What can hang from each mark:
vomi: zarim
zarim: forul niza razar rogi vomi zuram
luso: ganer zivo
fuga: zarim
razar: zarim
ganer: bilol luso niza
niza: ganer
ruvus: zivo
rogi: zarim
niriv: zivo

Each row was made from one small tree. The marks that hang from a mark follow it in brackets, in alphabetical order. Every link used is in the known rows. Write each row's tree.
In the rows, zero is written as 128.
Known rows:
niza(ganer): [158 164 148 102 153 147  89 129 111 132 148 136 124  70 153 173 115 103
  96 104 110 140 181]
rogi(zarim(forul razar zuram)): [148 152 112  81 150 111 162  80 109  90 137 153 120  91 198 165 124 115
  92 119 127 118 143]
razar(zarim(niza(ganer(bilol luso)) rogi vomi zuram)): [154 153  83  52 162 135 136  86  99 118 154 129  91  90 128 165 147 119
  94 170 105 148 167]
ganer(bilol luso(zivo) niza): [136 149 110 106 128 133 112 197 112  98 164 145  92  83 134 178 105 103
 106 144 110 147 169]
niza(ganer(bilol luso(zivo))): [151 164 129  96 136 121  88 171 112 105 168 136 114  84 140 181 107 104
 102 125 112 161 182]
niriv(zivo): [150 154 139  60 141 124 110 141 105 117 151 150 117  82 125 174 104  98
  85 103 105 132 168]
razar(zarim(rogi vomi zuram)): [152 150 112  42 155 139 146  68 102 115 149 137 103 109 135 154 145 109
  74 141 109 134 156]
rogi(zarim(razar vomi zuram)): [145 156 111  36 158 108 160  84 114  96 137 141 118 102 160 167 124 116
  97 142 110 116 142]
zarim(niza(ganer(luso)) rogi vomi): [158 158 106  73 184 147  99  67  92 128 138 135 110 116 119 172 143 122
 104 138 108 142 183]
razar(zarim): [141 154 125  78 134 159 130 126 108 126 152 143 119  59 135 158 121  95
  90 123 112 152 174]
zarim(niza zuram): [153 157 119  57 148 165 124  90 107 106 143 144 107  87 143 164 125 118
  93 139 116 123 150]
ganer(bilol niza): [139 144 125 122 132 151 112 184 118 120 152 143  92  51 150 175 104 103
 102 131 102 126 162]
vomi(zarim(forul niza(ganer(luso)) razar rogi zuram)): [158 145  97  96 178 115 149  46  77 107 133 142 104 158 177 166 120 132
 103 137 130 130 170]
ganer(niza): [145 149 130 115 146 162 112 150 109 127 142 144 104  68 149 170 114 102
 100 119 109 124 166]
zarim(niza razar vomi zuram): [152 155 104  34 154 111 147  70 109 121 135 137  99 121 126 169 121 124
 102 145 101 104 138]
niza(ganer(bilol)): [154 160 144 109 139 138  89 160 118 124 157 135 113  56 154 178 107 104
  97 115 104 141 176]
zarim(forul niza(ganer(bilol)) razar rogi zuram): [161 145 114 104 158 111 134  65  95 124 142 142  89 114 192 172 121 129
  95 121 115 104 149]
luso(ganer(bilol)): [147 165 150 103 144 138  82 143 119 107 158 154 107  84 147 168 103 101
  89 118 113 132 148]
rogi(zarim(forul)): [146 159 121  99 154 152 134  82 111 103 140 160 130  68 177 170 132 106
  88 114 129 137 166]
fuga(zarim(forul razar vomi)): [159 159  95  94 150  95 165  83 108 133 143 152  99  96 151 174 135 109
  88 109 118 123 163]
ruvus(zivo): [155 149 144  85 126 138 116 140 117 118 147 153 126  87 132 181 112 109
  86  96 104 127 163]
razar(zarim(forul rogi vomi zuram)): [158 150 102  64 156 125 154  38 104 120 146 147 100 115 152 157 155 111
  66 129 118 129 152]

Write each row's tree:
[160 166  96  56 175 107 158  31 111 125 132 144 110 101 176 181 138 127
  98 145 115 109 146]
rogi(zarim(forul niza(ganer) razar vomi zuram))
[160 151  96  55 179 103 129  65  90 114 134 128 100 142 140 167 133 132
 109 144 106 119 158]
zarim(niza(ganer(luso)) razar rogi vomi zuram)
[145 160 142 125 149 145  87 162 119 121 154 152  91  76 157 173 102 100
  96 129 108 120 145]
luso(ganer(bilol niza))
[153 152 114  89 150  85 136  77 114 133 134 150 111 118 143 172 122 112
  94 100 109 111 152]
zarim(forul razar vomi)
[156 152 120  86 153 131 145  72 104  97 142 152 112 129 168 165 119 115
  78 127 132 132 159]
vomi(zarim(forul zuram))
[166 150 102  80 169  88 139  40 102 135 140 138  83 132 168 178 133 132
  91 134 105  96 143]
zarim(forul niza(ganer(bilol)) razar rogi vomi zuram)
[165 157  78  61 176 111 159  70  86 118 143 132  89 116 148 170 145 126
 102 149 115 130 169]
fuga(zarim(niza(ganer(luso)) razar rogi vomi zuram))
[146 156 107  92 158 151 113 127  97 111 150 138 110  95 133 177 106 117
 113 157 116 161 191]
vomi(zarim(niza(ganer(bilol luso))))
[148 175 164  78 139 133  86 127 119 112 171 157 104 117 141 177  96  99
  80 124 114 134 147]
luso(ganer(bilol) zivo)
[152 137 122  91 162 111 160  53  85  99 135 150 106 165 184 158 113 123
  84 116 129 117 156]
vomi(zarim(forul razar rogi zuram))
[165 153 102  60 174 139 138   5 100 118 135 152  95 138 147 167 157 129
  74 134 119 106 143]
zarim(forul niza rogi vomi zuram)
[160 150 102  97 161 105 167  58  94 131 141 154  95 117 162 169 142 113
  83 104 120 121 167]
fuga(zarim(forul razar rogi vomi))
[151 153 117  70 153 121 144 103 100 118 146 132  98 117 160 176  92 125
 108 156 109 124 163]
vomi(zarim(niza(ganer(bilol)) razar zuram))
[161 160 103  80 172 149 133  21  98 162 143 144 102  97 139 172 152 114
  83 132 111 136 176]
razar(zarim(forul niza(ganer) rogi vomi))
[141 138 139  87 161 133 142  88  81 111 137 144 116 149 157 159  96 115
 100 117 118 132 177]
vomi(zarim(razar rogi))
[146 140 120  58 167 144 158  53  78 104 134 142 102 158 159 159 105 129
 100 147 120 118 160]
vomi(zarim(niza razar rogi zuram))
[151 161  91  66 151 148 146  46 111 151 144 152 104  81 119 169 145 108
  86 141 111 136 163]
razar(zarim(forul niza vomi))
[146 139 117  97 169 139 153  34  78 127 130 156 107 154 163 166 110 125
  98 123 125 122 172]
vomi(zarim(forul niza razar rogi))
[155 154 116 121 145 111 119 103 109 145 143 145 100  77 167 183 107 118
 108 114 109 117 164]
zarim(forul niza(ganer(bilol)) razar)
[146 171 156  99 143 140  91 146 119 126 168 155  88 109 150 182  93  99
  85 135 110 121 144]
luso(ganer(bilol niza) zivo)
[156 146 114  79 172 161 150  20  84 105 137 155 102 149 167 163 129 128
  80 140 132 124 161]
vomi(zarim(forul niza rogi zuram))
